Each row was made from one walk, in order. Every step used is in the known rows, and no mark comes twice. Write each row's walk.
Known rows:
boge/vifas: [-1.24 -3.26  1.63  0.13  0.27  1.64  1.22 -0.53  0.80 -1.41  1.40 -1.11
  0.01 -0.25  2.06  3.50  0.21 -0.91 -1.06]
zuzir/rotin/vifas/popo: [-2.13 -2.82  2.49  4.23  0.27  0.18  1.74  0.13  1.27  0.55 -2.16 -1.28
  1.80  1.16  0.76  4.06 -0.94 -0.60 -1.35]
zuzir/boge/lofod/rotin: [-2.32 -1.98  0.31  0.83 -0.29  0.76  1.78 -0.69  0.61 -1.01  0.80 -4.00
 -0.07  1.22  0.44  0.27 -0.59  1.99 -3.03]
rotin/vifas/popo/zuzir/boge/lofod: [-4.54 -4.70  1.50  2.17  0.85 -0.75  2.44  0.35  0.55 -0.39 -0.30 -0.85
  1.04  5.41  0.59  3.54 -1.59  0.87 -3.28]
basati/popo/lofod/rotin: [-0.88 -0.67  1.14 -1.71 -2.05  1.36  0.24 -1.34  1.29 -1.48 -1.25 -2.29
 -1.55 -2.22 -3.83 -0.22  1.04  2.59 -4.61]
basati/boge/vifas: [-1.43 -3.88  2.83 -0.43 -1.11  0.24  1.32 -0.20  1.20 -3.13  0.95  0.73
 -0.96 -0.40  2.48  4.50 -0.10  0.16 -1.13]
vifas/popo/zuzir: [-1.95 -2.28  3.45  0.26  0.60 -1.05  1.05  0.47 -1.44 -1.13 -1.16 -0.18
  0.75  2.35  1.44  3.02 -0.26 -0.06 -3.68]
vifas/popo/zuzir/boge/lofod/rotin: [-2.38 -3.30  0.93  0.93  0.91 -1.27  1.72  0.15 -1.25 -1.42  0.07 -3.95
 -0.20  3.44  0.84  0.80 -0.67  2.72 -5.44]
boge/lofod/rotin/vifas: [-2.28 -1.93  0.79  2.72 -0.48  1.35  1.57 -0.52  2.55 -1.85 -1.01 -4.14
 -0.25  0.11 -0.98  1.09 -0.19 -0.40 -2.37]
zuzir/boge: [-3.36 -0.91  2.41  0.32 -0.91  0.42  1.82 -0.76  0.20  0.57  0.67  0.43
  1.27  1.69  1.76  2.77 -1.32  0.60 -0.89]
lofod/rotin/vifas/popo: [-2.15 -0.67  1.16  3.57 -1.32 -1.04  1.39 -0.45  2.24 -1.67 -1.89 -3.06
 -0.02  0.37 -1.16  1.64 -0.35 -0.45 -1.04]
zuzir/boge/vifas/popo/lofod/rotin: [-0.94 -4.58 -1.94  0.16 -0.37 -0.89  2.29 -0.65  0.37 -0.93  1.84 -5.12
 -1.44  1.11 -0.79 -0.02  0.84  2.38 -4.26]
rotin/vifas: [-3.29 -0.82  2.90  2.18 -1.15  1.01  1.65 -0.57  2.15 -0.26 -1.14  0.17
  1.13  0.58  0.14  3.70 -0.91 -1.72 -0.14]
lofod/rotin/vifas/popo/zuzir: [-2.44 -0.55  2.91  2.99 -0.43 -1.36  1.31 -0.10  0.14 -1.00 -2.16 -2.26
  0.08  0.86 -0.56  3.13 -0.54  0.04 -3.64]
popo/zuzir/rotin/lofod: [-1.94 -0.97  5.42  1.94  0.75  0.51  1.55  1.21 -1.70  2.77 -1.09  0.89
  2.11 -1.75  2.53  5.21 -1.45  0.57 -4.68]
zuzir/rotin/lofod: [-1.61 -0.94  3.66  2.59 -0.07  0.92  1.58  0.77  0.46  2.03 -0.93  0.09
  1.98 -2.13  1.99  3.81 -1.27  0.07 -2.08]
basati/rotin/vifas/popo/zuzir/boge/lofod: [-3.24 -5.47  1.90  2.85  2.34 -1.44  3.06 -0.33  1.33  0.41  0.05 -1.69
  0.74  3.84  0.65  5.62 -2.46  1.81 -3.64]
boge/vifas/popo/zuzir: [-1.26 -4.57  2.29  0.23  1.52 -0.34  1.15  0.30 -1.17 -1.70  0.71 -1.16
 -0.08  2.01  2.22  4.22  0.16 -0.19 -3.46]
popo/vifas: [-1.51 -1.05  2.21 -0.80 -0.62  0.27  1.29 -0.18 -0.13 -0.74 -0.57 -1.30
 -0.94 -1.29  0.25  3.46  1.00 -2.44 -4.00]

Write each row's walk:
[-0.95 -4.59  3.00  2.55  2.07 -0.30  1.61  1.58 -1.26  1.17  0.18 -0.81
  1.04 -0.53  2.94  5.64 -0.80  0.74 -4.20] -> boge/vifas/popo/zuzir/rotin/lofod
[-1.66 -4.22  1.26  2.66  0.06  0.16  2.40  0.28  1.08  0.94 -2.09 -2.49
  1.01  1.33 -1.22  1.96  0.24 -0.19 -4.18] -> zuzir/rotin/vifas/popo/lofod
[-2.46 -3.67  0.44  1.33 -0.97 -0.67  2.26  0.09  2.14 -0.92 -1.54 -1.70
  0.23  2.34 -2.26  0.98  0.47 -0.90 -2.76] -> rotin/vifas/popo/lofod
[-1.15 -2.83  4.41  1.68  1.74 -0.30  1.16  0.60 -2.44  0.62 -1.68 -0.88
  1.55  1.37  2.58  4.17 -0.50  0.71 -5.04] -> vifas/popo/zuzir/rotin
[-2.24 -0.50  1.13  0.25 -2.54  1.45  0.75 -1.60  2.91 -0.82 -1.89 -1.78
 -1.27 -1.98 -4.94  1.16  0.41  1.65 -3.58] -> basati/popo/lofod/rotin/vifas
[-3.83 -0.58  2.41  3.21 -0.70 -1.89  2.00 -0.50 -0.12  0.48 -1.07 -1.57
  0.52  2.20 -0.24  3.45 -1.63  1.48 -3.21] -> lofod/rotin/vifas/popo/zuzir/boge
[-2.85 -1.41  5.58  2.89  0.80  1.30  1.69 -0.05 -1.06  2.12 -1.86  0.29
  2.04 -0.15  1.78  6.12 -1.38 -0.62 -4.18] -> popo/zuzir/rotin/vifas
[-1.95 -3.23 -0.33  3.36 -0.21 -0.16  1.60 -0.06  2.76 -2.93 -1.51 -4.87
 -0.48  1.82 -1.33  0.35  0.09 -0.05 -2.17] -> boge/lofod/rotin/vifas/popo
[-0.21 -2.25 -0.10  0.12 -0.97 -1.09  1.50 -0.18  0.40 -1.96 -1.14 -4.80
 -1.02  0.22 -2.12 -1.62  1.47  0.96 -4.92] -> vifas/popo/lofod/rotin
[-2.34 -4.58 -0.03  0.92  0.27 -0.46  1.89 -0.29  0.69 -0.93  2.04 -1.29
  0.27  2.95  2.23  3.36 -0.68  0.96 -0.44] -> zuzir/boge/vifas/popo
[-2.27 -3.23  1.42  2.75  0.72 -0.67  1.53  0.29  0.66 -2.23 -1.73 -4.15
 -0.41  2.14 -0.85  1.75 -0.14  0.32 -4.76] -> boge/lofod/rotin/vifas/popo/zuzir
[-1.81 -6.01 -1.28 -0.63  0.09 -0.51  2.56 -0.25  0.45 -0.52  2.07 -2.40
 -0.44  3.06  0.04  1.38  0.55  1.41 -3.21] -> zuzir/boge/vifas/popo/lofod
[-0.57 -0.90  1.05 -0.57 -1.26  0.43  1.55 -0.70  0.14 -0.95 -0.69 -4.12
 -0.84 -1.55 -1.75 -1.08  1.25  0.62 -5.18] -> popo/lofod/rotin
[-4.07 -1.83  2.14  2.25  0.09  0.45  2.17 -0.56  0.21  0.27 -0.04 -2.66
  0.26  1.95  0.05  2.84 -1.47  1.54 -4.54] -> popo/zuzir/boge/lofod/rotin/vifas
[-3.02 -3.21  2.94 -0.48  0.81  0.72  1.83 -0.48 -1.63  0.64  2.29  0.34
  0.49  1.68  3.03  5.45 -1.05  0.98 -3.32] -> popo/zuzir/boge/vifas
[-3.40 -2.89  3.45  3.06  1.14 -2.18  2.85 -0.76  0.82  1.68 -0.35  0.20
  1.15  2.56  0.86  6.81 -2.85  1.50 -2.55] -> basati/rotin/vifas/popo/zuzir/boge
[-4.75 -2.19  2.91  2.39 -0.28 -1.45  2.25 -0.11  0.01  0.79 -0.77  0.99
  1.47  4.14  0.87  4.82 -1.97  0.47 -2.15] -> rotin/vifas/popo/zuzir/boge
[-2.00 -2.97  4.06  2.91  1.48 -1.63  2.19 -0.39  1.09  0.14 -1.46 -0.54
  0.66  1.09  0.35  6.35 -1.77 -0.05 -3.07] -> basati/rotin/vifas/popo/zuzir
[ 0.30 -5.21 -0.29 -0.58 -1.35 -1.87  1.70  0.05  1.08 -4.14  0.21 -3.77
 -2.82 -0.50 -0.97  0.51  1.59  1.93 -4.71] -> basati/boge/vifas/popo/lofod/rotin
[-1.10 -5.29  4.10  2.07  0.68 -1.71  1.72  1.91 -0.72 -0.55 -0.23  1.09
  0.03 -0.73  3.31  6.64 -1.12  1.82 -4.31] -> basati/boge/vifas/popo/zuzir/rotin/lofod
[-4.36 -1.52  2.15  1.11 -0.73  1.30  0.93 -1.22  1.35 -0.33 -0.65 -0.80
 -0.48  1.14 -1.99  3.64 -1.68  3.42 -4.05] -> basati/popo/zuzir/boge/lofod/rotin/vifas
